Every row comes from one small tree of marks. The marks that hang from a mark follow it in brackets, in the order of their numbers. Every link used is in the known rows. Which tree was each row made from?
(in the rows, 128 means zero)
Known rows
Z_94[Z_44 Z_126[Z_922[Z_457[Z_119]]]]: [123 125 182 134 114  94 154 122 182 126 182  96 178 166  84  62 126 112
  79 174 193 111  84  92 128 104 125 134 139 138]
Z_44[Z_94[Z_126[Z_922[Z_119 Z_424]]]]: [103 138 151 115 108 103 169 120 198 129 205 104 113 160  83 100 111  95
  66 172 173 133 121 125 162 107 130 156 140 119]
Z_922[Z_119 Z_126[Z_94] Z_424 Z_457[Z_751]]: [133  62  88 137 157 181 159 111  16 133  99 178 149 108 164 205 105  91
 115 105 161  98 146 120  75 152 112 102 133 218]
Z_94[Z_126]: [ 98 151 149 102  91  85 160 124 193 125 191 130 111 164  65  88 136 125
  94 159 116 121  95 122 147 115 137 184 159  99]
Z_126[Z_94 Z_922[Z_119 Z_424 Z_457[Z_162]]]: [131  50 135 140 150 154 146 142 113 127 136 112 162 139 174 168 111 115
 104 138 215  88 149 116 111 121 116  56 115 178]
Z_922[Z_119 Z_126[Z_94] Z_457]: [ 95 105 101 126 149 176 146 124  66 126 136 136 144 103 151 178 124 122
  98  94 150 108 165 125 102 136 111 119 147 216]
Z_424[Z_751[Z_922[Z_126[Z_94]]]]: [ 80 165 124 114 122 138 130 107 108 100 133 131 100  96 148 130 124 171
 177 158  64 147 134 141 157 156 120 146 149 116]
Z_922[Z_119 Z_424]: [141 100 122 107 121 149 150 126 114 139 116 148 119 119 122 162 115  81
 128 140 129 131 154 146 125 135 122 124 161 175]
Z_424[Z_751[Z_457[Z_162] Z_922]]: [119 173 111 135 124 116 126 126 133 121  76 114 102  98 156 144 120 186
 170 143  43 171 135 162 155 130 137 125 160  79]
Z_922[Z_126 Z_424 Z_457]: [102 109 108 106 139 177 173  91  69 130 126 130 125 130 124 187 122  82
 122 138 124  95 146 137  69 159 124 142 165 190]
Z_457[Z_119 Z_751 Z_922[Z_126[Z_94[Z_44]]]]: [176 132 114 143 130 114  92 122  93 139 126 182 169 106  95  70 106 146
 155  75 173 106  88  82 156 133 108 121  52  86]
Z_751[Z_424 Z_457[Z_119 Z_162]]: [141 170 104 140 119 123 113 176 151 141 107 110 110 130 137 137 128 150
 165  98  78 160 159 144 142 102 113 124 132  65]
Z_44[Z_94[Z_126[Z_922[Z_457]]]]: [ 97 156 149 127 105  97 172 122 218 126 217  86 117 163  74  87 122 111
  48 158 177 120 106 114 156  95 140 164 136 111]
Z_601[Z_457[Z_119]]: [146 140 136 128  87 144 122 122 178 174 122 120 140 124 101  87 142 120
  91 113 147 110 110 120 158  98 170 131 105 120]
Z_601[Z_922[Z_119 Z_457[Z_162 Z_751[Z_424]]]]: [182  88 121 157 153 127  98 135 109 174  71 129 113 107 179 180 129 108
 115  63 155 140 141 139 118  76 166  97  89 149]
Z_126[Z_94]: [ 86 133 121 114  82 121 146 146 189 112 203 129 124 138  66  97 131 142
 117 131 128  94 120 116 160 124 115 145 130 127]
Z_424[Z_751[Z_922]]: [115 172 132 120 115 123 128 117 140 110 113 126  94  97 145 121 127 161
 170 159  65 161 127 146 164 137 135 143 156 104]
Z_126[Z_922[Z_119 Z_424 Z_457]]: [155  70 149 128 150 160 154 124 114 130 107 110 154 134 183 173 128  87
  99 151 191 123 144 130 103 124 129  81 162 196]
Z_751[Z_424 Z_922[Z_126[Z_94] Z_457]]: [ 82 140 117 116 163 157 120 135  93  93 148 137 110 128 186 163 143 167
 157 143  52 143 171 158  99 147  89 133 144 153]
Z_751[Z_424 Z_457[Z_922]]: [135 153 116 109  99 111 115 161 154 125 123 120 130 139 140 135 151 164
 161 121  31 166 134 157 135 118 106 136 166  90]
Z_751[Z_424 Z_457[Z_119[Z_922[Z_126]] Z_162]]: [125 165 102 113 134 128  97 169 104 137  92  99 112 131 166 164 147 143
 166  80  81 170 158 155 129 124 120 134 120  77]
Z_119[Z_922[Z_126[Z_94] Z_424]]: [ 75 109 121  62 112 144 137 120  87 114 156 119 125 144 122 165 151  99
 130 124 129 111 126 143 112 174 125 155 121 155]
Z_94[Z_44 Z_126[Z_922[Z_119]]]: [106 114 182 119 110  75 148 120 187 121 183 113 163 163  82  69 124 120
  85 189 162 125  95 107 153 105 123 145 163 148]
Z_119[Z_922]: [113 141 131  81 103 109 120 141 154 122 141 104 114 138 111 133 165 112
 110 103 129 135 111 143 146 129 151 164 128 126]
Z_162[Z_457[Z_119[Z_922] Z_751]]: [199 135 139 170 120 122 106 153 133 116 101 130 133 131 127  81 169 100
 102  85 160 119  86  85 111 117 155 137  97  97]
Z_424[Z_751[Z_922[Z_126 Z_457[Z_162[Z_94]]]]]: [ 97 163 123 144 153 139 108  97  86 115  87 124  98  99 157 141 124 170
 176 142  81 143 139 136 110 162 144 127 135 119]
Z_162[Z_94[Z_126] Z_457[Z_751[Z_922]]]: [143 128 172 193 127  82  95 120 164  95 134 158 124 176  86  34 173 155
 106 170  97 124  67  84  60 160 154 154 129  88]
Z_424[Z_751[Z_457[Z_119] Z_922]]: [142 184 122 137 117 144 124 135 123 125  79 111 122  89 168 127 128 168
 171 138  63 193 130 153 153 139 122 120 155  92]
Z_94[Z_44]: [102 149 134 118  87  95 143 123 198 121 177 124 136 133  29  73 122 121
 119 152 112 105 112 117 157 114 124 162 153 143]
Z_44[Z_94[Z_126[Z_922[Z_119 Z_457]]]]: [108 144 148 131 118 105 166 127 199 131 200  94 121 153  94 101 118 107
  45 149 183 131 119 119 156  92 137 152 139 130]

Write each row's tree
[107 109 104 103 131 133 127 129  76 116 128 127 140 130 146 167 157 119
  98  75 155 108 106 122 105 143 144 144 105 160] => Z_119[Z_922[Z_126[Z_94] Z_457[Z_751]]]
[119 162 106 127 151 108 106 158 149 115  94 126  98 135 169 157 135 194
 168 139   4 180 168 187 131 120 106 129 158  76] => Z_751[Z_424 Z_457[Z_162] Z_922]
[118 104 170 138 133  81 147 122 166 132 158 106 169 161 101  93 116 123
  74 168 186 108 103 104 128  94 132 123 144 152] => Z_94[Z_44 Z_126[Z_922[Z_119 Z_457[Z_162]]]]
[186 146 120 128 126 113  90 170 112 131 101 146 114 121 157 121 151 108
 152  68 152 157 107 114 152 114 137 136  76  81] => Z_457[Z_119[Z_922] Z_751[Z_424]]
[106 106 140  91 117 151 132  82 115 157 137 115 105 131 114 162 135  84
 138 133 118 125 133 151 113 140 147 152 128 154] => Z_601[Z_922[Z_126 Z_424]]
[147 168 130 141 133 152 126 125 111 122  92 117 115  85 175 131 125 147
 160 133 105 162 132 136 139 133 133 115 135 119] => Z_424[Z_751[Z_922[Z_457[Z_119]]]]
[139 125 129 172 137 120 123 124 131  87 131 160 122 135 120  90 153 150
 112 136  90 105 103 102 104 135 130 147 134 117] => Z_162[Z_457[Z_751[Z_922[Z_126[Z_94]]]]]
[145 132 124 131 175 151 109 154 103 113  96 139 112 112 216 173 142 147
 143 130  66 178 182 172 107 120 103 110 156 167] => Z_751[Z_424 Z_922[Z_119 Z_457]]
[141 132 138 133 131 112  70 137 127 153 112 114 136 141  73  86 126 104
 157 101 193 115 121 107 103 159 144 112  47  95] => Z_457[Z_119[Z_922[Z_424]] Z_162[Z_94[Z_44]]]
[121 104 107 119 148 198 163  94   5 135  69 135 123  84 193 222 110  81
 150 132 125 132 168 138  80 158 127 111 174 218] => Z_922[Z_119 Z_126 Z_424[Z_751] Z_457]
[116 105  97 134 154 183 148 117  54 143 130 133 138 123 127 172  95  99
 137 100 186  74 158 114  80 151 112 101  86 151] => Z_922[Z_126[Z_94] Z_424 Z_457[Z_119 Z_162]]
[128 170 101 135 177 139 106 123 101 137  73 131 125 112 153 147 115 181
 150 107  72 170 162 171 128 144 110 127 128  80] => Z_751[Z_457[Z_119 Z_162] Z_922[Z_126]]
[100  88 157 131 112 117 132 145 177 108 188 111 176 137 110  89 122 137
 105 159 184 104 123 103 167 114 102  97 135 177] => Z_126[Z_94[Z_44] Z_922[Z_119]]
[ 57 111 117  94 101 145 162  98 110 113 190 142 137 141  57 127 109 105
 147 169 113  80 134 122 115 168  97 154 144 172] => Z_922[Z_126[Z_94[Z_44]] Z_424]
[134 117 138 135 102  97  75 103 178 176 105 134 139 143  83  76 140 169
 113 113 125  87 100 119 133 116 189 115  72  84] => Z_601[Z_457[Z_162[Z_94] Z_922]]
[127  77 156 142 117 157 152 138 145 120 178  95 199 148 117 101 115 101
 110 162 226  81 116  91 111 130  97  69 106 179] => Z_126[Z_94[Z_44] Z_922[Z_424 Z_457[Z_119]]]
[148  97 146 112 108 153 124 107 107 167  94 111 111  99 162 172 127  82
 149 129 131 158 139 150 131 121 154 111 127 165] => Z_601[Z_922[Z_119 Z_424[Z_751]]]
[172 158 117 125 108 128 115 148 149 151 105 119 161 120 116 106 133 150
 131  90 110 158 117 138 143 122 116 118 129  83] => Z_751[Z_457[Z_119 Z_922]]
[136  87 151 122 133 148 164 119 143 121 135  98 148 150 150 151 134  95
 105 165 178 105 123 123 104 128 133 100 158 166] => Z_126[Z_922[Z_424 Z_457]]
[ 86  91 108  96 130 172 152 111  63 125 147 157 127 118 128 175 109  98
 139 139 127 111 167 138 115 164  98 131 150 194] => Z_922[Z_119 Z_126[Z_94] Z_424]
[149 130  95 150 194  96  88 130  81 122  68 193  79 108 177 164 107 169
 172 101  76 147 158 148 147 114 129 131 107  87] => Z_457[Z_162 Z_751[Z_424 Z_922[Z_119 Z_126]]]
[148 157 105 123 122 119 111 159 143 152  88  97 135 126 124 138 136 137
 121  71 131 153 130 146 141 116 140 125 110  78] => Z_751[Z_457[Z_119[Z_922] Z_162]]
[199 141 136 190 116 124 122 146 152 117 114 144 127 128 102  66 149 108
 108 102 150 108  93  76 118 108 146 136 114  94] => Z_162[Z_457[Z_119 Z_751]]
[166 136 127 102 137 155 111 107  79 150 116 150 143 116 121 118 112 105
 167 106 152 124 131 122 123 158 108 125  92 100] => Z_457[Z_119 Z_922[Z_126 Z_424]]
[166 129 114 142 156 107 102 147 118 114  91 186  98 112 175 141 130 151
 154 122  71 170 136 148 149 115 119 132 134 115] => Z_457[Z_751[Z_424 Z_922[Z_119]]]
[190 123 102 147 138  61  93 125 143 148  91 182 115 122  94 103 103 162
 144  73 141  97  90 110 167  97 156 124  68  39] => Z_457[Z_162 Z_751 Z_922]
[106  64 156 122 113 133 147 135 151 112 179 116 179 144 115 110 113 111
 118 180 187  97 130 110 141 132  95  85 136 191] => Z_126[Z_94[Z_44] Z_922[Z_119 Z_424]]
[127 171 117 141 159 152 119 107  75 125  78 122 103  83 179 150 111 156
 172 122 104 148 147 137 134 141 135 121 124 109] => Z_424[Z_751[Z_922[Z_126 Z_457[Z_119 Z_162]]]]
[143 138 117 170 164  74  64 139 142 117  93 181  79 139 123 104 127 184
 184 123  80 138 126 128 122 137 143 126  85  54] => Z_457[Z_162[Z_94] Z_751[Z_424 Z_922]]
[101 140 150 120 106 107 181 117 202 127 212  91 119 169  78 102 116  94
  56 172 178 116 108 119 140 107 134 156 138 119] => Z_44[Z_94[Z_126[Z_922[Z_424 Z_457]]]]
